Each row was made from one path, in order. Every step used is in the known rows, and no mark comes twice. Write each row's path.
In the rows, zero is written as 128.
Known rows
safev-tokamas-bito-sotu-sitop: [157 114 141 166 134 154  80 132 186 131  80  92  95 115  95  91 191  70
  86 145 118]
loto-sotu-bito: [153 130 124 103 113  96 102 128 160  91 112 144 145 121 129  98 173  89
 125 136 115]
tokamas-sitop-sotu-bito: [180 143 148 134 143 105  62 130 177  86 143 149 133  73  99 112 203  49
  82 148 158]
sitop-tokamas-bito-sotu-loto: [161  73 119 190 142  62 143 137 217 150  88  55 138 129  49 105 177 117
  85 109 105]
lodul-tokamas: [140 128 117 131 149 115 148 108 145 123 105  96 112 131 107 119 163 134
 129 133 119]
lodul-tokamas-bito: [137 103 149 150 142 109 124 117 149 106  78  89 123 128  89 113 187 105
 124 134 112]
loto-sotu-sitop-tokamas-lodul: [155 122 138 132 134  64  96 129 217  84  79 105 119 108 125  87 160  76
 128 135  50]
safev-tokamas-lodul: [132 139 154 118 139  97  99 117 167 116  96 108 106 120  83 100 181 106
 112 117 113]
sotu-rotal: [139 146 132 139 111 124 112 174 101 115 130 128 112 132  81 127 139 104
 110 125  94]
lodul-tokamas-bito-sotu: [153  93 128 163 149 113 131  94 194 118  76  81 127 120  97 121 191 105
 116 131 147]
bito-sotu: [148 116 121 143 130 123 134 119 174 137 121 107 127 131 106 127 154 119
 108 118 154]
loto-sotu: [145 106 119 119 110 107 129 119 158 100  91 122 135 137 126 112 154 108
 134 124 106]
lodul-tokamas-safev: [141 142 127 124 172 118 117 108 163 106 101  86 131 140 106 127 150 115
 128 138 139]
bito-tokamas: [123  81 151 150 141  88 139 133 133 124 112 108 128 159  90 139 148 113
  94 127 133]
sitop-tokamas: [131 110 137 155 124  86 139 136 173 129 108  93 132 141  85 117 154 143
  94 131 104]
safev-tokamas: [134 129 130 132 126 132 120 124 143 137 100 104 106 139  89 105 170 130
  97 132 121]
bito-tokamas-sitop-sotu-rotal: [169  96 143 179 148  89  86 143 147  82 113 129 122 101  75 153 173  48
  59 147 134]
loto-sotu-sitop-tokamas-rotal: [152 108 124 145 107  88 104 149 188  82 109  91 131  96 117  90 158  62
  90 144  54]
sotu-bito-tokamas: [131 103 156 133 146  76 112 142 135 117 134 129 139 145  92 127 170  94
  84 139 142]
safev-tokamas-sitop: [147 131 122 145 130 143  86 105 153 117  96 106 116  95  88 115 191  90
  82 139 110]
tokamas-sitop-sotu: [171 121 144 150 141 117  89 120 174  94 121 126 124  89  97 125 182  68
  92 136 146]

Which path is each row?
[159  97 166 141 158  63 108 140 169 105 133 138 130 137  93 122 183  83
  72 148 180]
sitop-sotu-bito-tokamas
[128  99 167 133 134  65  99 154 128  96 158 118 149 117  79 123 176  55
  61 133 140]
sotu-bito-tokamas-rotal
[190 120 116 151 157  95 107 132 167 122 131 105 115  88  71 112 179  69
  96 116 119]
tokamas-sitop-sotu-loto
[157  88 124 134 138  74  81 100 173  71  95 136 162  97 122 128 194  42
  88 151 116]
loto-sotu-bito-tokamas-sitop
[144  99 143 116 155  67  85 120 181  74  95 125 170 151 121 127 161  64
 102 147 149]
loto-sotu-bito-tokamas-safev
[182  77 124 170 176  62 119 123 171 121 119  96 123 108  62 133 178  64
  73 123 131]
bito-tokamas-sitop-sotu-loto
[143 132 137 157 134 110 114 158 166 128 117  97 105 129 101 101 146 111
  94 145  72]
sotu-sitop-tokamas
[167 140 157 121 139  96  94 149 167 106 146 147 123 116 100 101 184  89
  95 141 167]
sitop-sotu-bito
[132 118 168 127 168  79  83 143 153 100 129 120 157 154  92 136 156  75
  83 144 165]
sotu-bito-tokamas-safev
[123  92 174 135 155  52 118 127 156 103 108 111 130 143  85 133 158  88
 110 112 125]
bito-tokamas-lodul
[158 121 117 170 140 114 122 136 211 140 114  86 110 121 110 110 153 111
  86 144 108]
bito-sotu-sitop-tokamas
[139 126 148 156 121  99 102 171 160 107 142  86 118 101  87  98 153  72
  71 140  70]
sotu-sitop-tokamas-rotal
[182 147 136 137 147 118  56 112 188  98 117 137 117  71  91  98 225  60
  61 161 158]
safev-tokamas-sitop-sotu-bito
[163 139 143 146 123 111 107 172 135 103 130 136 105 125  83 122 153  96
  97 133 132]
sitop-sotu-rotal
[127  85 168 174 117  80 116 147 178 111  80  87 142 138  67 111 176 115
  89 131  98]
sitop-tokamas-bito
[150 126 109 128  98 111 114 151 129  89  96 133 126 129 112 119 143  94
 126 128  80]
loto-sotu-rotal
[155 131 109 145 153 124 113  89 155 103 102  98 123  86 106 129 184  93
 115 140 106]
lodul-tokamas-sitop
